Each row was made from one walk, in order. Every step used is in the known rows, and no mark comes twice. Write each row's walk.
Known rows
W -> S -> R -> Z: [ 15.0  28.8  14.3  22.6  19.3 -53.6  47.2   1.7 -16.2   9.2 -21.2 -29.6
  16.5 -25.2 -36.4 -11.6  66.8 -10.0  23.9   6.0  36.5 -23.1]
R -> Z -> W -> J -> T: [  5.7 -12.0   0.1  -9.9 -18.9  -1.7 -23.3  54.9 -21.1  12.5 -63.0   2.3
 -10.7   2.2 -51.7  14.6 -38.1   9.9  22.1  12.5  20.4  -2.1]
J -> R: [-14.5 -21.0 -34.5  46.9  24.6   2.4  -2.8 -38.5  21.6  -4.5  13.1  -9.5
 -21.0  -6.3 -10.5 -14.2  -9.7   2.2  15.2  -0.9  -8.1 -25.7]
R -> J -> T -> Z -> W: [-21.3  10.2  15.8 -42.1   5.8  34.9 -32.3  31.7 -24.2 -13.8  11.5  31.5
  -4.2  46.4  46.3  22.7 -16.1 -10.8  -2.4  -5.8 -12.5   7.9]
T -> S -> R: [ 14.6  -8.2 -18.2  17.9  -3.8 -15.0  29.2 -33.0  58.4   0.1  42.8  -7.4
  14.5 -34.2  46.0 -26.7  38.1  10.8  -6.0   7.7  -7.2   8.1]
S -> W -> J: [-17.4  16.6  -0.2  -1.6 -24.3  16.7   0.7 -52.0 -12.5   7.2  18.3 -18.1
  -2.4  -6.2 -28.6  -4.1 -46.6  -4.4   9.5 -35.7   3.4  31.3]
S -> R -> J -> T -> Z: [-27.5  21.3  21.6 -43.5 -14.3 -31.4   7.0  27.8   6.2 -36.8  33.4  -1.8
  -6.9  23.4  27.7  36.5  57.7 -24.1   3.2 -11.1  -7.8  14.6]
S -> W: [-36.3  -3.6 -16.1   6.0  -3.6   9.4  -3.6 -87.1 -19.6  -8.4  40.8 -44.0
  27.2 -23.4 -14.5  -4.8 -12.9  -2.3  -9.7 -28.0  13.4  18.1]
S -> R -> Z -> W -> J -> T: [ 16.9 -19.6   1.1 -20.2 -46.8 -55.5  13.0  71.2  -1.8 -10.9 -65.0 -27.2
 -12.5 -15.9 -66.0  29.9  18.4  15.4   1.0  11.2  14.2   5.8]
W -> S: [ 16.6  31.6  -4.3  30.9  48.0  19.0  12.8 -42.5 -24.8  31.8  22.2  12.4
   4.4   2.7  -7.8 -34.9   2.9 -11.3  13.0 -10.1  11.2 -21.7]
T -> Z -> W: [  9.7  -8.5   2.2  -6.9  32.5  48.5 -23.6  -7.4 -29.7 -24.7  18.7  14.4
  34.3  23.3  20.7  -7.6  37.0   3.1  10.4  14.2   1.4 -12.2]
W -> S -> R: [ 28.3  26.2  -1.0  21.0  19.6 -31.4  45.7 -16.7 -10.8  11.7  11.2 -18.6
   4.6 -13.0 -20.6 -19.0  52.6  -5.6  -0.6 -12.6   7.2 -14.8]
Z -> R -> J -> T: [-29.2 -18.7   8.2 -10.9  21.5   7.5 -25.5   6.5  -6.5 -13.9   8.3  10.3
   2.5   3.2  -6.4  11.5 -34.8  10.8 -40.0  -5.1 -13.3   5.5]
S -> R -> J -> T: [-27.4   4.9   5.1 -28.3 -18.9 -45.4  15.1  20.2  17.9 -25.6  28.4 -16.9
 -13.1   0.7   1.6  24.8  22.8  -3.7  -8.8 -24.7  -7.0  23.8]
W -> J -> T -> Z -> R: [  0.8   3.1   6.1 -18.2  -7.7  24.0 -40.2  34.1 -18.6   3.6  -3.1  38.5
 -31.6  38.7 -13.3  24.8  -5.3 -19.7   2.1   5.1 -15.3 -11.3]
Z -> R: [-10.1 -31.8  -6.7  27.6  43.6  16.5 -18.1 -36.8 -11.9 -21.4  26.8  -7.1
  32.7 -22.0 -32.4 -21.3  10.9  22.3 -24.5   8.1   0.6 -11.6]
R -> Z -> W: [-10.8 -22.7   0.6  14.8  29.4   6.1  -8.7   5.6 -22.2 -12.6 -24.6 -19.6
  45.7 -23.3 -39.8 -15.4  10.4  22.6  23.0  23.2  38.7  -8.2]
Z -> W -> S: [ 45.8   0.8 -12.8  21.9  38.9  34.8   8.0 -11.2 -37.5  26.8 -23.5   4.7
  14.2   0.4 -17.7 -32.5 -23.4  21.2 -19.9  -2.7   2.7 -14.2]
W -> J -> T: [ -6.1  12.8 -12.3  -7.9 -17.3  14.4 -27.1  15.5   0.5  25.6  10.0  25.7
 -48.3  23.4 -33.1  12.3 -42.1 -11.3  22.8 -19.2  -8.2   6.1]
J -> R -> Z: [-33.9 -15.4 -15.8  50.6  25.6 -23.9   2.5 -18.0  15.2  -5.5 -21.4 -24.8
  -5.8 -18.6 -30.0  -5.6   6.4  -1.3  41.1  20.9  23.0 -31.0]
S -> R: [ -5.8  -4.7  -7.9   6.5   5.9 -36.7  25.6 -23.8  11.8 -32.2  43.3 -35.2
  16.8 -27.5 -27.4  -6.3  68.8   7.7   6.0 -11.0   7.6   6.6]

Which walk is each row?
[-14.6  -6.7   2.0 -30.4 -44.1  13.7 -33.5 -10.5 -36.0  -1.9 -14.7 -10.0
 -19.4  18.0 -18.1  38.6 -30.3 -19.6 -33.4 -13.7 -13.7   7.5]	S -> W -> J -> T -> Z -> R
[ 35.4  -2.2   4.7   6.1   5.8  40.2 -11.3  33.5  -9.1  -4.3 -33.1  31.4
 -25.4  39.1   9.7  -3.5  -9.7   1.3  19.7  15.9 -19.7 -14.7]	T -> Z -> W -> J -> R
[-23.8   7.3  47.2 -11.2  53.7  37.8 -19.2  -7.2 -19.5 -42.3  37.2  28.1
  37.6  24.6  39.3  -8.3  31.4  -9.1   2.9  12.4  -2.4  -1.9]	T -> Z -> R -> J
[ 25.5 -28.8  -6.7  13.8 -13.3 -28.7  31.6   6.3  41.2  -3.7 -21.8 -20.7
  36.2 -46.0  22.7 -20.6  33.6  27.2  -7.8  32.8  14.4   3.3]	T -> S -> R -> Z -> W
[ 26.3   6.2 -17.5 -10.1 -52.1 -14.5   2.5  28.9  49.8  33.7   4.4  22.0
 -50.4   2.1  14.5   8.4 -22.9  -6.6  -1.0  -5.4 -25.3  11.5]	W -> J -> T -> S -> R
[ 44.2  -9.3   5.2   6.3 -26.3 -28.3  33.4  37.1  46.4  10.7 -40.7   0.2
  13.7 -32.7  11.0 -22.5   6.5  25.6   5.0  25.8   7.3  15.1]	T -> S -> R -> Z -> W -> J
[  9.3   8.4 -12.0  35.4   8.1  11.4   1.8   1.1  26.0  14.3  -7.1  18.3
 -51.2  13.6 -25.5 -17.3 -44.4   0.1  34.9  -8.9 -16.2  -9.1]	W -> J -> R
[  6.9  13.5 -12.0   9.8 -30.2  27.0   8.7 -58.5  31.7  37.0  21.7   5.0
  -1.6 -15.0  40.8 -27.9 -62.6  -0.8  -4.1 -15.4 -10.9  28.7]	T -> S -> W -> J
[  3.1 -26.3   5.0   2.2  -1.1 -47.7  26.4  22.0  -2.4 -35.2 -31.4 -46.2
  41.0 -39.5 -48.6   1.0  63.6  26.2   4.4  17.6  29.5   2.5]	S -> R -> Z -> W
[-23.8 -10.2  27.6   7.3  49.6  18.2  -6.2 -16.2  -5.0 -29.1  26.8  11.1
  32.5  -8.7   0.1 -21.9 -20.0  21.0 -21.5  -5.6  -4.8  12.4]	Z -> R -> J
[-12.1 -23.5   1.3  -2.8   7.3  16.9 -20.4   0.5  24.8   7.3   7.1  26.2
   1.4  -1.5  43.6  -2.5 -53.4  13.3 -49.9   6.2 -24.3   5.9]	Z -> R -> J -> T -> S
[  2.0 -21.6 -39.3  -2.9 -38.2 -24.8   1.2 -11.1  46.3  16.7  24.8  -6.5
 -22.5 -17.3  29.6  14.8  17.4  -1.8 -27.5   3.4 -17.6  -1.9]	J -> T -> S -> R
[-24.9  18.9  -2.1 -33.2 -51.7  17.0 -27.8 -19.0 -30.1   9.5   5.6  -6.9
 -29.7  26.3  -2.1  38.4 -27.2 -34.0   2.8 -26.9  -3.9  13.0]	S -> W -> J -> T -> Z
[ 37.5  -2.8 -14.9 -27.9 -20.2  -8.0  -4.0  37.6 -39.5   6.9 -32.6  -1.4
 -19.6  29.4   1.3  34.9  44.8 -15.5 -30.7   8.4 -14.2 -26.1]	J -> T -> Z -> W -> S -> R
[-28.0  12.8  -3.4 -10.9  -6.1  21.2 -16.1  -5.8  40.2  22.0  40.0  32.9
 -16.8  14.1  75.0  -3.8 -54.3  -7.6  -4.3 -12.4 -14.2  18.6]	R -> J -> T -> S
[-12.0 -13.0  17.1   6.7  48.6  35.3 -29.4 -25.0 -26.9 -33.3  35.0  13.7
  38.0  11.1   7.4  -6.3  59.7  -7.1  -0.1  22.9   2.2 -26.6]	T -> Z -> R
[ 42.4  33.2  40.4 -24.4  20.6   8.4  31.8  37.2 -34.2 -15.7 -14.7  16.1
  19.0  31.1  39.0  -6.5  45.0  -5.8  -5.1   1.7  -6.4  -2.5]	T -> Z -> W -> S -> R -> J
[ -6.7  29.0   5.4 -24.2 -16.7  28.7 -37.5  25.8 -13.3  11.8  18.5  41.6
 -42.4  47.2   1.6  24.9  -3.6 -35.0  36.4  -5.0  -7.9  -5.1]	W -> J -> T -> Z
[ -6.1   8.6   3.2  39.1   3.0 -12.5   5.7  22.0  16.1  12.6 -39.9   9.1
 -34.8   3.2 -38.0  -9.8 -30.2  -5.9  59.5   8.7  12.3 -15.0]	W -> J -> R -> Z
[ 62.7  -7.1  -9.9   8.9  13.0 -11.3  39.6  11.3 -25.1   7.8 -34.5 -19.0
  12.6 -14.2 -29.6 -19.1  22.3  26.6 -32.7  -4.2  -4.3  -8.8]	Z -> W -> S -> R
[-19.4  18.6  24.6 -12.0  14.5 -32.6  36.1   0.1  19.7 -40.3  47.9 -12.3
  16.3 -11.8   6.2  -8.2  39.2   5.8  10.8 -20.6   1.0  28.3]	S -> R -> J
[-12.9  -7.3 -27.2  17.4 -12.7  24.6   1.8 -91.8  28.2  20.0  43.3 -15.4
  24.2 -31.3  52.6 -25.9 -30.2   1.3 -21.9  -9.6  -2.4  18.7]	T -> S -> W
[ 14.0 -41.2 -31.2  -7.6 -43.8 -36.5   0.7  28.5  31.3  12.7 -37.8 -20.3
  -3.1 -28.0  12.7  19.6   9.2  15.1 -30.3  28.5   0.6  -7.7]	J -> T -> S -> R -> Z -> W
[-24.7 -26.4  -4.5 -12.6 -20.4  11.5 -15.8 -27.2  11.7   5.6   0.9  -3.6
   7.1 -14.0  45.9  10.7 -73.2  10.1 -75.5  -8.5 -24.2  21.2]	Z -> R -> J -> T -> S -> W
[ 20.6 -14.9  -7.2  -1.4 -27.1   8.2 -17.8  50.9  14.6  35.7 -65.0  20.1
 -10.7  -4.5  -3.6  -1.6 -53.5  12.8  10.6  25.9   9.4  -0.4]	R -> Z -> W -> J -> T -> S
[  9.2  50.3  28.4 -27.0  -1.4 -24.2  29.4  30.8 -21.3   5.1  -0.1  12.2
 -20.4  34.2  30.2  21.8  43.8 -35.5  -0.4 -14.8  -6.0 -11.6]	W -> S -> R -> J -> T -> Z
[ 23.4   3.3   4.9  24.3  34.6   2.2   9.4   6.1 -40.2  20.7 -52.9  -7.9
  32.1 -15.3 -35.1 -24.4  -1.2  12.0  16.4  21.4  37.1 -21.8]	R -> Z -> W -> S
[-24.1   4.4  -4.6  23.2 -32.6 -19.5   9.0 -22.5  -0.5   8.1 -45.3 -37.2
 -22.0 -13.5 -39.2   7.3 -52.3  -9.0  25.0 -11.1  13.0   4.5]	S -> W -> J -> R -> Z
[-45.0  29.0  24.1 -35.9  12.2  22.8 -30.9   8.4  -9.4 -11.7  45.1  33.4
 -10.6  48.5  47.9  24.2   2.3 -33.7  23.0 -10.3  -3.6   5.5]	R -> J -> T -> Z
